Every row comes from one small tree of marks. Brackets hold a mark, then the marks that hang from it, in alphabetical order. Every link used is in the known rows. Which tree was each row made from?
Known rows:
(D (S L) X): 0,35,0,8,-23,11,24,-22,32,-21,9,17,19,-5,-7,-13,19,-38,7,29,-5,5,-2,-6,-18,-22,-5,7,-11,8,-14,-16,-14,0,17,-14,-3,17,-1,16,12,-24,-3,21,-7,-7,5,-28,2,-24,16,17,-6,-39,15,-2,10,-10,1,-20,-3,-4,-13,-25,-7,4,-27,-31,-9,-2,4,-8,1,-5,7,31,10,-19,6
(X D): 1,21,6,5,-10,-4,16,-12,-14,5,-27,4,4,15,-17,-20,19,-6,10,3,-14,-5,6,4,11,-8,-18,7,-6,-10,-23,13,-3,11,23,1,2,-2,14,14,7,-4,-3,-2,-27,-5,-4,-16,-7,-10,16,11,0,-4,-2,-10,-3,-16,3,-11,3,7,12,-4,-17,12,25,-3,12,3,8,-3,14,-8,1,12,2,-6,8
(Z L): -1,-25,5,-6,-3,-5,-7,-18,8,4,-1,25,15,14,3,-11,12,2,4,19,-21,11,17,4,13,-11,1,-6,-12,-14,-3,0,-5,11,1,-1,5,2,-7,-5,-8,2,5,-3,-6,14,4,-1,-5,-13,14,4,-4,-5,-1,-2,-12,-4,-4,1,-13,-3,-12,-2,-16,18,1,-14,3,-5,2,-8,5,-12,22,8,3,-6,-4
(X (D Z) L): 18,6,-24,42,-21,0,-24,-20,-10,10,-32,-4,-5,19,-23,-37,-21,-26,10,-5,-8,0,-7,26,23,-27,-22,19,5,-15,-17,-8,-3,32,15,2,14,-5,-4,20,6,-24,10,13,-17,9,-23,-8,-1,-12,43,5,15,-40,1,-8,22,-41,28,-7,10,30,6,11,-11,11,39,10,14,-5,13,-14,28,11,12,6,23,-7,-13
(B (Z (D S))): -4,8,19,-4,-34,22,10,-26,14,3,2,25,7,3,-34,8,14,-18,26,17,-10,5,-1,9,14,-15,2,15,-20,1,-8,-1,-28,-6,2,-9,-1,3,1,-15,9,-11,18,6,-3,4,13,-22,7,-8,34,11,11,-17,6,16,12,-28,6,-16,-36,-14,8,-25,5,9,17,-2,8,10,-5,11,25,-12,45,3,-13,-8,-1
(X (L Z)): -6,-12,-25,16,-16,3,16,-2,19,0,-13,-7,6,23,-21,0,-15,7,14,5,-7,9,-3,-6,9,-2,-14,11,4,-16,-22,-8,22,25,-3,10,13,0,-3,10,22,-6,11,12,-11,31,6,-7,-1,17,31,3,13,-5,12,-9,12,-24,5,-25,8,20,10,-8,-9,4,31,-5,10,10,25,2,23,-14,10,16,11,-5,-7
(X D (L Z)): -1,9,-32,15,-16,-14,11,-1,-11,10,-34,-4,-9,35,-32,-15,-11,2,-5,7,-20,5,1,2,16,-17,-22,27,-5,-6,-35,-4,24,17,14,24,7,16,11,22,9,-18,2,-1,-11,17,-16,-17,-1,12,37,16,30,-7,3,-15,19,-27,12,-21,22,33,10,5,-15,4,47,0,8,11,20,5,45,-9,3,18,8,-4,-10
(Z (D S (X L))): -5,8,-9,9,-31,23,14,-36,34,-5,11,0,27,-12,-20,-7,-17,-35,17,15,-6,11,4,13,-13,-20,-28,10,-19,-8,-36,-22,-31,20,-7,-35,5,3,5,2,-15,-38,6,-21,-4,27,24,-10,20,-17,32,-8,-5,-38,-8,13,20,-40,20,-33,-6,7,-9,-24,9,24,-3,-17,14,11,-19,12,36,-5,27,3,27,-22,-8
(S (D X Z)): 10,11,-18,28,-7,12,3,-21,17,-11,12,-18,-3,6,-16,-16,9,-33,-3,5,-14,17,9,6,-10,-22,-3,7,-22,-7,-2,-9,-47,46,18,-10,34,-7,5,-5,-13,-26,-13,25,-12,7,18,-27,20,-7,12,-9,17,-13,16,-20,20,12,18,5,-19,0,33,-11,-25,-8,-13,-26,1,-2,-1,-1,-1,22,4,8,25,-20,6
(L X Z): -10,12,-19,2,-8,-8,33,4,7,-3,-7,-2,-6,10,-16,-3,1,-4,14,14,-8,18,4,-13,-4,15,-10,1,-1,-9,-21,4,-9,21,22,21,24,5,15,17,17,4,-24,-3,-17,27,9,-33,9,3,27,3,36,22,-5,1,-8,0,-24,-10,15,15,7,-5,-9,-6,11,-5,11,1,16,19,18,-18,-3,-6,1,8,-28
(X (D (S L))): 3,37,-3,2,-15,-10,22,-13,-10,18,-22,9,11,7,-14,-18,20,-31,5,20,2,-6,-4,-2,3,-33,-13,12,-12,4,-6,4,6,-16,24,-2,6,16,-7,9,3,-9,-3,24,-15,-15,-28,-16,-20,-21,13,30,2,-39,9,-5,14,-18,11,-19,2,6,-3,-25,-13,16,13,-18,3,-6,14,-14,11,-12,6,16,0,-5,5
(D X (Z L)): 16,-8,-9,10,-13,6,-18,-34,10,-5,6,12,-1,-9,-18,-18,-10,-24,-12,30,-22,10,-3,11,10,-12,5,2,-21,-9,-17,-23,-31,53,11,-10,0,11,-3,4,-14,-9,-7,-1,5,5,2,-18,31,-36,30,-11,8,-18,0,-12,-1,-6,13,7,-20,6,-5,-12,-11,15,-9,-23,-26,2,-6,-2,1,12,10,3,17,-16,-12
(X L): 2,-8,-15,16,-25,2,9,-11,6,-9,-10,-3,9,20,2,-9,-4,-6,12,1,-11,7,10,8,-5,-8,-1,8,-3,-1,-13,7,4,16,4,-5,12,-10,-15,11,7,-16,-3,-1,-9,18,10,1,-3,0,27,2,-8,-4,11,4,11,-14,8,-11,11,6,-11,-11,2,14,24,1,17,4,21,-16,18,-2,16,9,21,-1,-9
(B (Z D)): -3,-13,19,3,-21,12,10,-28,11,2,3,20,-4,13,-25,0,12,-15,29,11,-14,-4,4,16,16,-6,7,13,-31,-7,-9,0,-27,17,8,7,11,-4,5,-12,6,-8,12,13,-5,6,11,-17,4,10,26,1,1,-8,2,0,-7,-24,-1,-3,-27,-12,6,-17,0,14,15,11,24,24,10,13,20,-11,37,-6,-23,-7,0
(D S Z): 19,9,-17,33,-19,13,-11,-6,10,-5,-13,11,8,-17,-13,-10,-4,-20,12,10,8,9,-11,15,14,-6,-2,7,-2,-1,0,-8,-37,8,19,-20,10,-6,-14,2,17,-10,4,4,-14,13,-8,-18,1,-35,36,8,12,-13,7,17,20,-25,22,-28,-6,1,30,-17,-15,-17,22,-11,-13,-20,15,-13,10,19,12,18,16,-15,-8
(X (D S) (L Z)): -3,24,-37,18,-25,0,16,5,-5,10,-29,-6,14,14,-33,-13,-19,-1,-1,30,-10,13,1,-1,27,-7,-29,12,-5,-13,-40,-7,18,-11,9,-4,19,14,10,25,23,-8,6,-9,-18,14,-8,-25,-9,-4,32,22,22,-21,11,5,38,-33,18,-34,5,38,14,-13,-3,-4,58,0,-3,-9,19,7,31,-10,20,23,1,-14,-11
(B (Z (L (X (D S))))): -17,28,3,-21,-23,-23,11,-7,-9,7,-14,24,15,15,-13,-17,1,-2,-15,15,-7,22,11,5,22,-25,-21,0,1,-16,-24,-4,-15,-21,5,-3,3,24,3,22,14,-7,-9,-8,-15,-5,-17,-43,-7,-15,27,18,35,-14,-10,17,14,-24,4,-12,-2,30,10,3,-5,26,38,-3,4,12,2,5,3,-17,21,-7,-17,5,-33
(S (D X Z) L): 6,33,-13,21,-8,2,2,-22,22,-18,11,-11,-1,6,-19,-25,15,-55,2,9,-15,17,4,10,-15,-43,14,10,-23,-4,10,-6,-32,35,21,-1,33,3,2,-9,-7,-21,-18,47,-4,3,5,-29,28,-17,20,-4,20,-29,22,-34,10,5,-8,13,-3,1,10,-22,-22,13,-33,-37,7,4,13,-18,-6,3,7,8,10,-14,17

Write each row's tree:
-22,17,8,-12,-26,-3,25,-27,20,-6,4,25,17,-4,-29,8,19,-33,24,41,-5,6,9,-1,-9,-26,1,13,-34,-8,-15,-4,-17,-10,1,-2,7,14,0,6,19,-12,-2,15,5,14,-2,-43,2,-6,39,6,15,-21,8,-1,6,-37,-7,-23,-10,15,4,-22,4,25,-1,-6,23,17,12,7,11,-37,26,-29,-19,10,-24	(B (Z (D (S (L X)))))
22,4,3,13,0,-8,-26,-22,-21,10,-13,17,-6,1,-6,-38,-7,-15,-15,11,-22,14,-1,19,24,-20,-7,13,2,-5,-15,-13,-20,24,4,3,-1,17,0,5,-8,0,6,2,-18,-8,-25,-9,0,-24,36,1,11,-22,-4,-2,1,-23,19,12,-13,16,16,8,-28,21,27,-15,-4,3,4,-11,8,9,7,11,1,-1,-10	(X (D (Z L)))
-12,20,-3,-4,-18,21,30,-36,29,-6,21,17,9,-18,-30,7,5,-24,14,39,5,24,-4,-8,4,-4,-13,12,-22,3,-30,-17,-33,13,0,-16,7,23,17,14,-12,-9,14,-21,-13,18,31,-33,22,-14,33,-2,6,-13,9,2,3,-35,11,-36,-25,5,14,-34,-5,-1,-4,-20,-6,8,-11,33,27,-7,9,13,9,-33,2	(L (Z (D S X)))
-16,3,14,-25,-29,2,18,-31,11,17,5,30,13,4,-31,5,-3,-15,3,40,-8,33,8,12,11,-31,-9,-8,-26,-26,-26,-17,-29,-9,-8,-4,4,11,0,-4,-1,-6,5,-18,7,25,10,-27,21,-11,48,1,14,-4,-7,21,4,-22,-7,-12,-22,10,9,-27,-9,31,20,0,9,26,-5,11,14,-29,53,-19,-8,2,-41	(B (Z (D S) (L X)))
4,4,-5,-3,9,-9,31,9,18,1,4,-7,-5,33,-17,-11,26,-22,2,34,-7,7,2,-2,-2,-28,-1,20,-29,-1,-12,-4,-10,5,20,21,30,20,16,0,7,-4,1,37,-15,11,14,-32,0,11,17,21,21,0,38,-34,2,-1,-27,-7,-4,-4,24,-19,-16,-15,4,-22,16,-5,36,3,5,-25,10,16,-17,-4,16	(S D (L Z))
-9,-19,-24,1,-12,9,6,-8,25,5,-6,-8,3,12,-20,-6,-16,-13,13,16,3,18,5,8,13,-9,-13,15,-24,-10,-37,-9,5,16,-5,0,17,-11,12,-2,-11,-6,11,-6,3,39,19,-5,16,18,43,5,4,2,15,-14,7,-35,2,-26,-6,14,11,-22,-1,4,31,-13,24,12,24,15,34,-12,30,-6,6,-3,-12	(X (L (Z D)))
-7,23,18,-7,-40,13,21,-37,19,-10,10,25,13,-3,-27,8,17,-27,19,22,-6,2,3,10,1,-23,-8,9,-35,-8,-19,-19,-41,12,3,-20,-1,10,17,-6,0,-16,8,-2,-8,3,33,-36,17,-11,31,5,2,-23,-3,8,9,-20,15,-24,-38,-6,13,-28,-1,2,-5,-13,-2,28,-11,30,16,-14,24,4,-9,-24,-6	(B (Z (D S X)))
-5,15,-24,12,-35,17,15,-23,29,-22,-10,4,30,9,-15,-11,-1,-9,9,7,-1,8,-4,7,-14,-10,-24,-15,-5,-20,-26,-15,-12,4,6,-31,13,2,3,13,7,-28,-7,8,-7,23,13,-17,11,-19,19,3,-3,-31,6,6,29,-14,26,-24,4,9,-16,-21,5,0,-5,-18,0,2,-7,0,12,-1,23,23,32,-20,-8	(D S (X L))
-19,16,-20,-16,-6,9,37,-20,21,1,6,-3,10,-22,-20,2,-6,-32,29,31,19,24,8,-7,0,-9,-16,-3,-11,2,-37,-7,-28,-7,9,-6,13,10,12,12,0,0,-8,-28,-12,24,19,-40,12,5,50,1,25,6,-9,10,3,-37,-6,-41,-7,7,24,-18,-11,6,19,-17,5,-1,5,34,33,-20,14,-8,-1,-6,-11	(L X (Z (D S)))
-17,-2,-6,-8,-5,4,33,-17,7,6,7,4,-2,-11,-16,5,-3,-19,15,28,2,22,8,-13,5,6,-18,16,-20,4,-34,-10,-23,11,9,11,15,3,28,16,-6,-3,-9,-25,-17,29,26,-20,12,11,45,-8,21,20,-2,-10,-12,-27,-20,-21,3,15,18,-6,-10,13,5,-10,23,14,11,18,27,-21,17,-27,-15,10,-17	(L X (Z D))
6,-16,21,-24,-13,11,-3,-19,31,7,6,36,18,2,-27,5,7,-8,9,35,-3,20,11,13,29,-23,3,6,-33,-24,-20,-14,-28,-6,-5,-27,2,7,0,-21,7,-4,18,-10,5,9,3,-16,9,-18,25,11,12,-9,4,6,12,-29,5,-14,-37,-7,9,-13,-11,13,29,-10,8,29,-12,9,9,-22,61,4,-21,-15,-10	(B (Z (D S) L))
0,-29,26,-18,-12,6,-6,-27,2,7,9,30,1,18,-28,6,17,2,3,28,-23,13,18,16,27,-21,10,9,-24,-17,-21,-7,-17,3,-14,-5,6,8,1,-16,-6,-4,15,5,9,8,1,-13,11,-4,36,7,5,-2,-2,-6,-9,-15,-8,-2,-44,-14,-3,-8,-12,24,17,4,18,20,4,4,11,-29,49,-11,-21,0,-11	(B (Z D L))
-3,37,-12,-8,-16,-3,38,-17,35,-12,-1,8,11,3,-25,-1,14,-25,7,41,-4,9,-1,-13,-20,-21,-11,23,-16,-3,-16,-22,1,6,16,-5,5,19,18,22,12,-15,0,26,-9,11,-3,-47,10,-26,15,10,14,-24,24,-4,6,-14,-2,-25,-3,6,4,-38,-5,6,-11,-47,-19,0,13,16,2,-14,-4,23,7,-8,3	(D (S (L Z)) X)
-11,21,-14,-11,-4,2,26,-10,26,-9,11,0,-6,19,-24,-9,27,-31,-4,42,-16,20,8,-18,-17,-30,3,5,-27,-2,-12,-22,-8,24,12,24,27,11,29,2,-4,-12,-13,45,-15,-7,21,-45,21,5,4,14,33,-14,23,-44,-4,-1,-29,-15,5,10,13,-23,-18,8,-27,-40,7,11,18,6,-2,-24,6,27,-3,-13,10	(S (D X) (L Z))
-7,13,10,0,-20,19,13,-36,19,-11,13,16,16,-17,-17,-15,7,-27,15,27,5,16,7,2,1,-20,-16,6,-25,-4,-24,-18,-40,10,12,-34,-1,3,9,-7,-19,-26,2,-23,-4,6,24,-22,15,-22,19,0,3,-20,2,12,12,-26,22,-33,-18,-7,0,-35,-3,12,-13,-18,2,9,-19,23,18,-3,20,4,0,-20,2	(Z (D S X))
-2,3,31,-3,-24,11,18,-44,16,0,10,25,-3,18,-29,6,21,-21,18,15,-23,2,5,-2,6,-23,-2,14,-26,-4,-3,0,-28,30,7,-6,6,4,20,-4,-9,-21,8,6,-8,4,27,-27,23,7,32,1,11,-14,-5,-14,-1,-15,4,-4,-34,-22,-14,-18,-4,14,-21,-7,8,30,-7,18,24,-15,30,1,-16,-23,2	(B (Z (D X)))
-2,3,12,8,-41,4,10,-49,21,-6,10,10,5,27,-40,3,-5,-22,5,10,-27,-3,9,7,-1,-27,-7,10,-27,-15,-17,-15,-9,35,-12,-4,2,2,6,-4,-7,-33,6,8,-7,27,18,-17,18,11,38,-5,7,-27,-10,-10,6,-28,9,-11,-13,-3,-17,-20,9,28,-2,-3,20,24,-5,11,17,-18,41,1,0,-12,-10	(B (Z (D (X L))))
16,37,-9,21,-19,8,-9,-14,-14,-2,-32,0,5,-9,-17,-31,-6,-40,5,9,3,4,-12,20,27,-11,-16,13,-2,-1,-13,-7,-29,-8,27,-18,4,4,-1,5,18,-9,8,3,-20,-11,-30,-24,-6,-19,36,8,20,-31,-1,8,29,-35,37,-16,-4,0,25,-6,-26,-2,43,-8,-4,-11,12,-6,14,10,-4,19,16,-15,-5	(X (D S Z))
-11,-10,13,-19,-24,-20,16,-12,1,-6,6,20,5,29,-14,-1,0,2,7,20,-19,31,5,2,13,-14,5,-4,-7,-26,-12,-8,-10,3,0,24,8,18,0,10,14,6,-21,-1,-8,14,3,-25,11,-3,26,6,31,8,-15,5,-8,2,-21,2,-8,9,0,1,-7,26,6,3,15,22,2,0,-4,-28,36,-11,-15,3,-30	(B (Z (L X)))
13,2,-5,3,0,12,-9,-23,13,-7,22,-3,5,5,-9,-19,3,-27,-13,31,-16,29,8,18,18,-44,23,-4,-21,-9,-7,-18,-48,38,9,-13,15,6,5,-6,-33,-23,-9,12,-4,7,20,-27,31,-22,20,0,16,-8,13,-33,7,16,12,14,-26,0,14,-6,-34,19,-13,-34,-2,2,-4,-15,1,5,18,-1,23,-7,-1	(S (D X (Z L)))
9,40,-30,25,-18,-7,4,-15,-20,1,-30,0,4,-19,-22,-25,-14,-43,8,17,-1,15,-9,14,16,-14,-23,5,-6,-2,-15,-5,-32,1,25,-18,11,8,1,34,8,-6,-16,-9,-22,4,-27,-24,-2,-23,46,5,37,-19,-14,16,22,-32,25,-9,10,31,25,-6,-20,7,35,-5,4,-8,13,-2,19,11,-6,-7,19,-6,-25	(L (X (D S Z)))
4,32,-27,25,-12,-10,-5,-19,-27,-2,-18,-9,-2,1,-10,-31,-6,-37,3,0,-3,10,1,5,4,-9,-15,2,5,-6,-16,5,-33,38,32,13,7,-6,14,30,-5,-5,-10,-4,-26,-2,-10,-29,1,-16,42,-6,34,-7,-17,-8,-3,-19,11,-8,15,29,19,4,-19,13,17,3,14,-2,15,-8,18,6,-12,-19,3,1,-27	(L (X (D Z)))
-19,36,-21,-9,-6,-14,43,1,18,-11,-9,8,8,0,-17,-3,8,-28,15,45,2,17,-1,-12,-12,-13,-10,8,4,-10,-22,-13,2,-15,15,14,12,17,-3,15,22,-3,-21,20,-16,23,-6,-47,-6,-10,23,10,35,-10,12,2,9,-7,-23,-31,17,26,13,-19,-5,4,6,-26,-1,-12,27,9,4,-29,0,3,-7,4,-18	(D (S (L X Z)))
-13,-27,19,-18,-8,10,11,-44,19,-11,26,22,14,-8,-14,-21,7,-22,-3,30,-13,22,18,10,10,-19,-10,-1,-27,0,-31,-11,-38,42,1,-19,2,10,6,2,-42,-19,-1,-22,11,19,29,-12,20,-12,22,-5,-13,-18,-7,-13,-24,-14,-6,-8,-36,-6,-4,-12,-20,33,-27,-23,-4,24,-23,12,15,-10,27,1,6,-16,-12	(Z (D X) L)
-4,-7,13,-16,-6,8,8,-45,24,-5,27,29,29,-12,-23,-6,2,-27,6,46,2,23,9,9,9,-22,-2,-4,-22,-3,-24,-24,-38,16,-3,-35,-6,22,7,-4,-32,-27,0,-32,7,14,24,-16,22,-31,23,-1,-10,-28,-2,8,-3,-30,17,-20,-28,-3,1,-30,-21,25,-13,-32,-5,9,-18,23,11,-8,27,0,0,-24,-15	(Z (D S X) L)
18,48,-15,21,-12,-6,-9,-19,-3,5,-16,-3,12,-15,-20,-34,6,-45,2,17,-12,-11,-3,15,22,-38,-1,23,-11,-8,-13,-4,-4,-5,24,-9,5,4,-11,10,10,-23,2,30,-15,-17,-43,-25,-9,-35,34,12,15,-54,8,-3,23,-44,26,-9,7,23,25,-20,-25,20,18,-5,-6,-25,21,-17,7,4,-2,20,5,6,-3	(X (D (S L) Z))
-17,18,-11,-8,-3,-17,29,2,1,-4,11,-22,0,25,-1,-4,27,-32,-1,21,-3,9,24,-8,-23,-32,2,5,-10,-15,-14,6,-21,0,32,24,28,16,1,2,3,-11,-24,30,-2,13,15,-29,-4,4,12,11,21,3,12,-20,-8,-3,-23,4,15,8,7,-26,-9,24,-20,-29,45,-6,24,-11,-2,-28,14,-9,1,17,-5	(S D (L X))
2,-1,-2,-4,-6,20,22,-9,12,7,2,22,9,-12,-33,-3,6,-15,23,41,8,26,2,-8,16,-2,-21,13,-19,1,-27,-5,-21,-9,4,-4,3,3,5,-5,-3,7,27,-14,-12,22,11,-25,11,-2,33,8,10,-18,22,8,10,-41,10,-41,-20,0,25,-36,-24,-18,23,-13,7,1,16,31,32,-7,19,-1,0,-8,-4	(L (Z (D S)))
-17,3,-20,14,-21,11,18,-15,27,-8,2,-5,4,19,-31,0,-16,-10,-4,12,-25,8,2,-15,0,0,-21,6,-2,-13,-28,-19,7,41,-1,8,9,9,11,21,14,-28,-16,15,-15,34,9,-29,20,12,27,1,11,-5,13,-15,6,-8,-4,-20,0,19,-12,-11,2,15,9,-18,4,19,12,17,35,-2,-1,19,10,-12,-12	(D (X (L Z)))
24,14,-18,25,0,3,-13,6,7,-9,15,-8,-4,11,-9,-13,21,-47,13,19,-8,7,12,8,4,-45,15,17,-17,-6,4,-3,-22,32,24,10,29,-6,-7,-18,-5,-7,-2,60,-5,9,-6,-19,8,-8,29,4,14,-12,22,-21,4,4,1,7,-3,5,26,-19,-21,22,-8,-34,17,-1,33,-32,-2,-10,17,18,16,6,10	(S (D Z) L)
16,21,-32,32,-45,17,-3,-28,24,-17,-5,-3,15,-13,-19,-18,-25,-30,13,-2,-2,13,-12,12,2,-16,-11,-1,-2,-16,-20,-26,-32,30,0,-32,10,-2,-16,21,3,-36,-3,5,-13,24,3,-22,24,-25,43,0,14,-33,12,10,34,-20,39,-25,-2,17,-2,-23,0,9,16,-15,-10,4,-4,-14,17,21,10,17,51,-28,-10	(D S (X L) Z)
